In the rows, zero is written as 128.
Known rows, with every way that one mark hangs from another:
lezi[mifudur piviz]: [ 96 108 125 140 173 134 139 137 172 105 134 111 124 132 153 129  69 142
 188  77  82  79]
mifudur[lezi[piviz[rudobef[ruvi]]]]: [ 76 103 104 103 171 114  77 143 138 121 106 167  87 149 163  77  65 151
 152 185  88 113]
gisikog[bipadol[ruvi[difova]]]: [117 133  92 121 150  67 121 150  79 134 151 118 100  87 156  50 115 194
 153 114 123 162]
rifu[ruvi[bipadol difova rudobef[piviz]]]: [ 64 148 108 151 169  90 137 137  99 112 150 103  97 122 103  86 150 128
 106 133 140 122]
piviz[lezi[mifudur]]: [133 126 106 167 160 148 120 123 168 101 146 108 120 158 145  98  77 139
 190 139  80 126]
gisikog[bipadol[ruvi]]: [108 136  76 134 162  61 102 155  93 132 145 116 100  86 168  70  98 173
 169 103 105 158]
ruvi[rifu rudobef]: [138 153  91 134 149 106 147 105 116  84 110 122 139 112 145  69 123  94
 116 104 137 153]
rudobef[piviz[lezi]]: [100 110 111 170 156 124  94 135 130 112 129 118 114 123 110 103  82 159
 156 126  84 118]
ramu[ruvi[rudobef[piviz[lezi[mifudur]]]]]: [106 105 117 153 142 155 132 107 177  77 142  85 117 152 119 125  87 131
 166 168  89 151]
lezi[mifudur piviz[rudobef[ruvi]]]: [ 65 105 131 112 174 132 117 171 194 106 124 140 107 148 176 111  63 127
 176 140  77  94]
ruvi[bipadol difova ramu rudobef[piviz[lezi]]]: [117 145 136 159 158 109 123 118  68  55 145 143 110 139 105 104 153 133
  96 116  91 148]
lezi[piviz]: [ 96 113 111 147 166 109 112 136 137 107 117 126 114 113 134 113  83 154
 177  81  93  99]
ramu[ruvi]: [112 123  94 140 140 111 106 120 157 108 130 109  87 110 135  90 105 151
 197 157 111 162]
gisikog[bipadol[ruvi[difova ramu rudobef]]]: [144 157 110 118 150  59 123 157  51  97 148 129 102  99 179  73 146 143
 130  86 128 188]
ramu[ruvi[bipadol difova rifu rudobef]]: [126 152  94 107 123 111 170  66  98  55 120 126 114 120 111  57 177 137
 106 169 138 186]
ruvi[difova]: [130 133 112 139 148 111 130 134 121 122 140 119 110 109 132  63 110 160
 149 120 129 135]
ramu[ruvi[difova]]: [124 119 110 128 123 119 125 115 141 110 134 112  87 110 122  71 125 176
 174 166 127 163]
rudobef[piviz[lezi[mifudur]] ruvi[difova ramu]]: [104 108 165 130 164 153 115 155 147 100 128 138  87 158 146 126 102 131
 151 153  58 123]
rifu[ruvi[bipadol difova ramu rudobef]]: [109 178 112 152 162  83 119 147  83  88 147 123  81 136 145  89 185  96
 133 128 135 158]
rudobef[ruvi[difova rifu]]: [112 132 112 101 144 119 141 123 127 116  91 145 100 113 140  54 127 131
 122 153 118 149]
ruvi[bipadol difova rifu]: [123 153 100 121 148 103 157  93  84  88 128 143 122 109 116  50 159 151
 109 123 124 134]
gisikog[bipadol[ruvi[difova ramu rifu]]]: [141 149 112 101 134  68 125 147  42 106 124 140 103  76 178  63 163 157
 142  91 121 172]
ramu[ruvi[difova rifu rudobef[piviz]]]: [110 117 123 108 115 125 161  90 114  85 110 105 126  93 104  77 144 138
 108 147 148 157]
ramu[ruvi[bipadol difova rudobef]]: [116 147  96 126 139 104 151  87 112  68 149 116  97 129 111  66 154 153
 122 167 129 183]
bipadol[ruvi]: [100 127  89 150 152  90  94 136 124 144 122 109 104  91 164  72 106 149
 180 103 106 138]
gisikog[bipadol]: [127 145  80 138 171  75 115 158 106 106 156 129 107 108 148  82  88 160
 161 105 109 149]
piviz[lezi]: [132 130  92 173 153 123  94 125 137 103 124 124 108 137 126  80  90 153
 175 140  89 150]

Rows:
[ 79 102 128 140 179 151 111 140 183 117 123 120  97 157 136 125  61 131
 159 160  52 111]	rudobef[piviz[lezi[mifudur]] ruvi]
[129 141  89 123 124 119 145  90 137  75 101 111 115 110 135  76 135 110
 144 153 134 183]	ramu[ruvi[rifu rudobef]]
[135 150  85 101 132  72 155 120  59 100 122 121 131  86 159  38 143 154
  99 104 150 184]	gisikog[bipadol[ruvi[difova rifu rudobef]]]
[ 88  97 118  95 158 124  92 140 124 123 110 169  90 152 153  57  80 174
 130 197 109 116]	mifudur[lezi[piviz[rudobef[ruvi[difova]]]]]
[113 132 143 114 130  97 135 125  62 103 103 120 129  72 157  84 167 110
 102  76 130 144]	bipadol[ruvi[difova ramu rifu rudobef[piviz]]]
[ 99 104 101 128 160 112  83 135 121 117 132 148 115 135 154  75  75 165
 161 147 113 103]	mifudur[lezi[piviz[rudobef]]]
[105 128 105  96 142  78 157 124  53 109 124 114 137  71 141  60 135 158
  84  94 141 156]	gisikog[bipadol[ruvi[difova rifu rudobef[piviz]]]]
[113 129 110 120 146 155 118 139 178  89 106 143 119 162 166  70  91 109
 157 199  86 148]	piviz[lezi[mifudur] rudobef[ruvi[rifu]]]
[103 141 103 110 136 125 115 115 106  75 109 171 104 152 124  32 148 151
 104 217 101 168]	piviz[lezi rudobef[ruvi[bipadol difova rifu]]]
[ 70 133 104 163 169  90 108 154 139 128 131  85 104 113 129 107 107  99
 147 121 137 123]	rifu[ruvi[rudobef[piviz]]]
[121 109 120 127 103 148 144  82 118  68 100 110 121 119  87  73 139 152
 118 175 127 177]	ramu[ruvi[difova rifu rudobef[piviz[lezi]]]]
[ 82 124 120 116 155 131 133 100 100  87  99 158 100 138  91  70 138 159
  89 178  72 133]	rudobef[piviz[lezi] ruvi[bipadol difova rifu]]
[ 87 124 105 127 145  93 134 112  99 113  97 104 138  76 146  79 122 109
 111  84 125 134]	bipadol[ruvi[rifu rudobef[piviz]]]
[149 161 108 100 136  67 142 139  39  81 122 134 116  88 180  60 168 126
 111  88 137 190]	gisikog[bipadol[ruvi[difova ramu rifu rudobef]]]
[143 134 144 138 130 135 133 116  77  64 107 136 132 119 120  91 153 113
 100 111 116 153]	ruvi[difova ramu rifu rudobef[piviz[lezi]]]
[128 143  88 117 149  66 135 140  73 110 149 116 114  97 157  48 122 167
 122 105 141 182]	gisikog[bipadol[ruvi[difova rudobef]]]
[ 79 158 131 151 168  81 123 150  78  95 149 118  86 122 126 113 175 101
 116 114 128 131]	rifu[ruvi[bipadol difova ramu rudobef[piviz]]]
[ 73 110 127  95 161 141 134 153 180  93  99 144 124 139 176 101  86 111
 156 140  88  97]	lezi[mifudur piviz[rudobef[ruvi[rifu]]]]
[ 81 138 145 100 166  98 136 127  74  85 107 171  92 109 133  98 168 118
  92 128  82 121]	rudobef[piviz ruvi[bipadol difova ramu rifu]]
[ 99 149 104 101 159 108 147 104 101  92 102 161  94 126 126  52 151 138
  98 157 100 144]	rudobef[ruvi[bipadol difova rifu]]
[102 166 111 114 172  91 117 128  95  76  98 175  81 124 160  97 157  88
 128 130  69 149]	rudobef[ruvi[bipadol ramu rifu]]
[133 130 107 127 124 120 142 105 134  87 132 105 101 121 126  68 129 150
 144 162 146 186]	ramu[ruvi[difova rudobef]]
[124 137 130 135 137  86 100 146  84 125 126 126  91  87 174  75 149 147
 170  95 112 147]	bipadol[ruvi[difova ramu]]
[112 130 123 148 131 109 100 120  79  85  90 124 126  99 151  98 145 101
 129  99  91 158]	bipadol[ruvi[ramu rifu rudobef[piviz[lezi]]]]
[139 164  92 112 149  57 124 145  52  80 116 135 117  86 193  81 150 102
 131  78 118 189]	gisikog[bipadol[ruvi[ramu rifu rudobef]]]
[107 130 127 148 168 142 161  99 121  68 165 112 136 166 104  97 115 146
  99 135  92 121]	ruvi[bipadol difova rudobef[piviz[lezi[mifudur]]]]
